Known rows, with every way that one mark hangs from another:
Z_147(Z_329(Z_202) Z_351 Z_654(Z_987)): [ 0.18  2.65  3.12 -2.35  2.24  4.79 -2.70  2.18 -1.29 -0.74  1.98 -0.62
  0.30  1.15 -0.22 -0.53  0.02 -1.41  1.13  1.70  0.83  3.96  2.32]
Z_918(Z_147(Z_654)): [-0.54  0.28  1.97  0.09 -0.18  0.58 -2.47 -1.70 -0.34 -2.30  0.96 -0.29
  2.31 -0.18  1.60 -0.44 -1.20 -0.61 -0.24  0.30 -0.82  1.48 -1.04]
Z_526(Z_307(Z_147(Z_797))): [-1.32  0.47 -0.40  1.96 -1.19  1.01  2.38  2.50  0.00 -3.16 -2.67 -0.82
  1.57  0.73  0.47 -1.91 -3.63 -1.11 -0.51  1.16  1.53 -2.41  1.50]
Z_526(Z_307(Z_147(Z_329 Z_351 Z_797))): [-0.23  0.60 -0.02  0.68 -0.75  2.55  1.91  4.51 -1.04 -1.95 -2.34 -0.50
  1.30  0.27  0.15 -1.23 -2.80 -1.70 -0.69  2.30  2.21 -1.95  3.38]
Z_526(Z_307): [-0.77  2.58  0.51  0.77 -0.36 -0.76  0.76  0.19 -0.76 -2.37 -1.07 -0.40
  2.57 -1.89  1.01 -0.90 -1.54 -0.26 -1.38  2.05  0.62  0.24  0.18]
Z_654(Z_987(Z_797)): [-0.33  1.52  0.55 -2.35 -1.89  2.19 -0.36 -0.41  2.32 -2.39  0.11 -0.66
 -1.33  1.84 -1.41 -0.48  0.07 -2.43 -1.17  0.79  0.49 -0.69  1.24]
Z_147(Z_654(Z_987)): [-0.57  1.98  1.63 -0.97  0.46  2.35 -0.96 -0.47 -0.07 -3.95  0.82 -2.31
  1.44  1.32 -0.01 -0.90 -0.16 -0.50  0.32  0.19 -0.96  2.21 -1.19]
Z_654(Z_147(Z_329 Z_797)): [-1.20 -0.77  1.27 -1.25 -1.16  4.77 -0.24  3.62 -0.51  0.54  0.48  0.83
 -0.36 -0.38  1.14 -0.05 -1.94 -2.08  1.06  2.36  1.03 -2.40 -0.02]
Z_147(Z_329 Z_351 Z_654 Z_797): [ 1.04 -0.58  1.29 -0.65  0.53  4.37 -0.51  4.34 -1.32 -1.12  0.36 -0.53
  0.21 -0.13  1.19 -0.11 -0.95 -1.79  0.89  1.71  2.36 -0.73  2.05]
Z_987(Z_797): [-0.10  0.15  0.12 -0.61 -2.27  0.65  0.49  0.61  1.00 -0.97 -0.74  0.93
 -0.92  0.45  0.18 -0.60 -1.47 -1.92 -1.57  1.57  1.22 -1.73  1.21]
Z_307(Z_147(Z_329)): [-1.22 -0.53  0.65 -0.30 -0.58  2.53  1.38  3.26 -1.72 -1.58 -0.35 -0.11
  0.91  0.10  0.73 -1.46 -3.55 -0.03  0.34  1.58 -0.33 -0.34  1.75]
Z_654(Z_202): [ 1.36  0.32  0.35 -1.20  1.15 -1.96  0.11 -0.41 -1.16 -0.51  0.17  0.71
 -0.82 -0.24  1.34 -0.44 -1.97 -1.89  0.67  1.94 -0.16 -2.20  0.86]
Z_147(Z_351): [ 1.23  0.76  1.21 -0.30  0.22 -0.83  0.69  1.23 -0.45 -0.40 -0.47 -0.41
 -0.52  1.39 -0.23  0.34  0.25 -1.82 -3.04  2.06  1.16  0.15  1.79]
Z_654(Z_147(Z_351 Z_797)): [ 0.38 -0.41  1.33 -0.18 -0.95  2.17  0.68  2.81  0.50  0.60 -1.01  0.02
 -1.68  3.21 -0.38  0.55 -0.29 -3.56 -2.15  2.35  1.86 -2.23  0.43]
Z_654(Z_147 Z_987): [-1.33  2.08  1.93 -2.03 -0.86  2.95 -0.51 -0.11  0.78 -1.64  0.48 -1.29
 -0.10  2.69 -1.30 -0.09  0.52 -2.10 -1.09  1.59 -1.23  0.72 -1.60]
Z_654(Z_147(Z_329 Z_351) Z_202 Z_987): [ 1.53  2.27  1.60 -4.56  0.97  3.06 -1.69  1.13 -1.16  0.18  0.96 -0.03
 -1.44  2.36 -1.14  0.48  0.70 -4.24  0.61  3.69 -0.73 -0.85  0.96]
Z_307(Z_147(Z_351 Z_797)): [ 0.45 -1.68  0.24  0.94 -0.62  1.23  2.63  3.78  0.40 -1.32 -2.15 -0.85
 -1.66  4.09 -0.62 -0.72 -2.21 -2.61 -2.00  0.95  2.17 -2.78  3.08]
Z_987(Z_329(Z_202) Z_797): [ 0.29  1.09  0.79 -0.94 -2.81 -0.03 -0.37  1.93  1.72  0.90  0.61  1.47
 -1.59  0.97  1.19 -0.99 -0.33 -1.63  0.14  1.99  3.53  1.17  1.80]
Z_307(Z_147(Z_654)): [-1.17 -0.29  0.75  1.59 -0.19  1.52  1.55  1.58 -1.59 -3.56 -1.26 -1.58
  1.84  2.14  0.71 -2.15 -3.24  0.16 -0.12  0.62 -0.77  0.78 -0.67]
Z_526(Z_307(Z_147(Z_351 Z_797))): [-0.06  0.70 -0.20  1.68 -0.83  0.63  2.53  3.16 -0.14 -2.53 -3.12 -1.01
  0.89  2.07 -0.40 -1.34 -2.49 -2.20 -2.08  1.79  2.29 -2.15  2.62]

Rows:
[ 0.37  1.30  2.81 -0.70  2.15  3.38 -1.84  3.09 -2.53  0.49  1.37  0.63
  0.81 -0.34  1.33 -0.63 -1.36 -0.85  0.90  2.43  1.46  3.16  2.25] : Z_147(Z_329(Z_202) Z_351 Z_654)
[-1.21 -1.71  0.54  0.67 -0.31  5.15  1.03  4.46 -1.47 -2.84 -0.60 -0.86
  1.12  0.69  1.44 -1.95 -4.14 -0.47  2.52  0.54  0.71 -1.34  1.03] : Z_307(Z_147(Z_329 Z_654 Z_797))
[ 0.87  1.89  1.08 -1.95  1.81  0.96 -1.35 -1.28 -0.82 -3.40  0.86 -1.50
  0.50  1.28  0.35 -1.07 -0.74 -1.76  1.99  0.75 -1.30  0.26 -0.71] : Z_147(Z_654(Z_202 Z_987))
[-1.20  0.72  2.52 -1.89  1.65  6.68 -2.48  2.90  0.12 -1.38  2.07 -0.27
 -0.11 -0.15  1.04 -1.10 -2.24 -1.37  4.24  0.17  1.65  1.00  1.97] : Z_147(Z_329(Z_202) Z_654(Z_987) Z_797)
[ 0.68  0.50  2.26 -1.37  0.26  2.31 -3.00  0.49 -1.50 -0.95  1.42  0.03
  2.11 -0.54  1.15  0.32 -0.12 -1.38 -0.44  1.64 -0.01  2.13  1.03] : Z_918(Z_147(Z_329 Z_351 Z_654))
[ 1.19 -0.49  1.09  0.72  0.49  1.86  0.38  2.62 -0.10 -1.83 -0.74 -1.18
 -0.30  2.16  0.66 -0.13 -0.62 -2.35 -0.79  0.97  2.44 -1.03  1.15] : Z_147(Z_351 Z_654 Z_797)
[-1.87  1.06  2.63 -2.90  0.15  6.79 -1.99  2.96  0.95  0.79  1.64  0.50
 -1.58  1.33 -0.30 -0.27 -1.34 -2.86  2.33  1.65  1.07 -0.36  1.22] : Z_654(Z_147(Z_329(Z_202) Z_797) Z_987)
[ 2.58  0.97  0.92 -0.47  2.03 -0.95 -0.33  0.29 -2.12 -1.36 -0.36 -0.50
  0.11  1.61  0.79 -0.39 -0.53 -2.41 -0.20  2.22  0.38 -0.28  0.61] : Z_147(Z_351 Z_654(Z_202))
[ 0.71  2.13  2.11 -2.50  1.05  4.37 -1.64  1.93 -1.45 -2.49  1.37 -1.92
  1.24  0.80 -0.49 -0.15  0.85 -1.32  0.13  1.67 -0.05  2.79  1.08] : Z_147(Z_329 Z_351 Z_654(Z_987))
[ 0.19 -0.29  0.84 -0.42 -0.21  2.07  1.53  3.90 -1.83 -0.91 -0.88 -0.34
  0.05  1.66 -0.21 -0.80 -2.07 -1.23 -1.35  2.31  0.50 -0.04  2.97] : Z_307(Z_147(Z_329 Z_351))
[ 0.89  1.89  1.35 -2.82 -0.65  5.15 -1.67  2.10 -0.27 -2.40  0.73 -1.14
  0.19  1.26 -1.05 -0.38  0.72 -2.48 -0.18  2.00  0.82  1.58  1.74] : Z_147(Z_329 Z_351 Z_654(Z_987(Z_797)))
[ 1.04  1.57  0.29 -2.35  0.12  1.90 -1.37 -1.18  0.35 -3.29  0.10 -0.69
 -0.47  1.77 -0.21 -1.29 -1.01 -2.86  1.57  1.02 -0.38 -0.99 -0.04] : Z_147(Z_654(Z_202 Z_987(Z_797)))
[ 0.97 -0.72  1.73  0.09 -0.16  1.44 -2.02  0.33  0.69 -1.47  0.15 -0.33
  0.41  1.92  0.78  0.38 -0.42 -2.87 -0.99  0.38  1.74 -0.70  1.13] : Z_918(Z_147(Z_351 Z_654 Z_797))
[ 1.19 -0.85  0.32 -0.08  1.32  1.01 -0.18  0.98 -0.72 -1.97 -0.20 -0.09
 -0.43  0.45  2.10 -1.02 -2.70 -2.31  2.78  0.69  1.21 -3.25  0.24] : Z_147(Z_654(Z_202) Z_797)
[-0.93 -0.68  1.78 -1.04  1.02  3.93 -1.06  3.93 -0.16  1.48  1.44  2.02
 -1.31 -1.76  1.98 -0.52 -3.23 -1.38  2.66  1.27  2.77 -1.34  3.52] : Z_147(Z_329(Z_202) Z_797)
[ 2.52 -0.63  0.65 -1.62  1.84  3.02 -0.97  3.51 -2.06 -0.58  0.35  0.26
 -0.72 -0.05  1.63 -0.19 -1.69 -3.15  2.71  2.27  2.00 -2.62  2.44] : Z_147(Z_329 Z_351 Z_654(Z_202) Z_797)
[-1.33  0.84  1.13  0.17 -0.05  2.88  0.83  0.94 -0.43 -4.63 -0.69 -2.65
  1.46  3.36 -0.64 -2.10 -2.10 -0.39  0.13 -0.07 -1.33  1.55 -0.51] : Z_307(Z_147(Z_654(Z_987)))
[ 0.85  0.60  2.08 -0.12  0.15  0.20 -2.25 -1.03 -0.45 -1.57  0.47 -0.48
  1.49  1.40  0.65  0.28  0.09 -1.82 -1.94  1.00  0.12  1.87  0.08] : Z_918(Z_147(Z_351 Z_654))
[ 0.19 -0.26  0.90  0.24 -0.11  3.69  1.32  2.87  0.62 -3.95 -1.62 -2.78
 -0.52  5.50 -1.51 -1.34 -1.41 -2.59 -0.53 -0.10  0.99 -0.62  1.67] : Z_307(Z_147(Z_351 Z_654(Z_987) Z_797))
[-0.31  1.91  0.37  0.51 -0.48  1.34  1.62  3.35 -2.12 -2.10 -1.91 -0.59
  2.30 -0.20  0.02 -1.42 -2.34 -0.92 -1.57  2.96  0.85  0.30  2.49] : Z_526(Z_307(Z_147(Z_329 Z_351)))
[ 0.87  1.44  0.48 -3.77  0.31  4.36 -2.25  0.55 -0.80 -2.68  1.23 -0.07
  0.06 -0.33  0.53 -1.24 -1.37 -2.46  3.37  1.80 -0.47 -0.71  0.77] : Z_147(Z_329 Z_654(Z_202 Z_987(Z_797)))
[ 1.42 -0.13  0.65 -0.64  1.40  1.96  0.55  3.04 -3.40 -1.78 -0.75 -0.45
  0.67  1.78  0.74 -1.62 -2.71 -1.76  1.28  2.47 -0.24 -0.39  1.83] : Z_307(Z_147(Z_329 Z_351 Z_654(Z_202)))
[ 1.88 -0.55  0.80 -2.48  0.50  2.69 -0.64  3.39 -1.31  1.89 -0.04  1.48
 -2.11  1.16  0.69  0.50 -1.29 -4.61  1.20  3.77  1.57 -4.14  1.74] : Z_654(Z_147(Z_329 Z_351 Z_797) Z_202)
[ 0.78  0.24  1.37 -0.88  1.04 -0.79 -2.71 -2.48 -1.01 -1.76  0.94  0.43
  1.44 -0.23  1.94 -0.51 -1.77 -1.80  1.20  0.88 -1.02 -0.19 -0.64] : Z_918(Z_147(Z_654(Z_202)))
[ 2.09  0.45  1.70 -2.28  1.43  1.01 -3.40 -0.24 -2.17 -0.49  1.40  0.82
  1.15 -0.54  1.58  0.18 -0.83 -2.59  1.08  2.20 -0.11  0.32  1.52] : Z_918(Z_147(Z_329 Z_351 Z_654(Z_202)))
[-0.08  2.34  2.33 -3.41 -0.39  4.66 -1.16  2.02 -0.44 -0.32  1.00 -0.98
 -0.43  2.25 -1.64  0.59  1.55 -2.86 -1.33  2.98 -0.42  1.17  0.38] : Z_654(Z_147(Z_329 Z_351) Z_987)
[ 1.93  0.90  1.11 -1.52  0.76 -0.71 -0.07  0.49 -1.45  1.05 -0.65  0.79
 -1.53  2.71  0.01  0.31 -0.39 -3.89 -1.33  3.76  0.08 -2.02  0.01] : Z_654(Z_147(Z_351) Z_202)
[ 0.18 -1.45  0.76  0.46  0.02  4.52  1.22  5.13 -1.57 -2.08 -1.14 -1.05
  0.40  2.29  0.51 -1.38 -2.89 -1.65  0.75  1.28  1.55 -1.12  2.32] : Z_307(Z_147(Z_329 Z_351 Z_654 Z_797))
[-0.46  0.20  2.12  0.35  1.47  3.68 -0.11  4.02 -2.62 -0.69 -0.28 -0.05
  0.69  1.90  0.57 -1.82 -3.14 -0.75  0.63  1.96  0.83  2.42  2.48] : Z_307(Z_147(Z_329(Z_202) Z_351 Z_654))
[ 0.04  1.98  1.43 -3.87 -2.35  5.61 -1.34  2.12  0.93 -0.16  0.25 -0.04
 -1.45  2.78 -2.37  0.35  1.24 -4.13 -1.63  3.21  0.51 -0.09  1.17] : Z_654(Z_147(Z_329 Z_351) Z_987(Z_797))
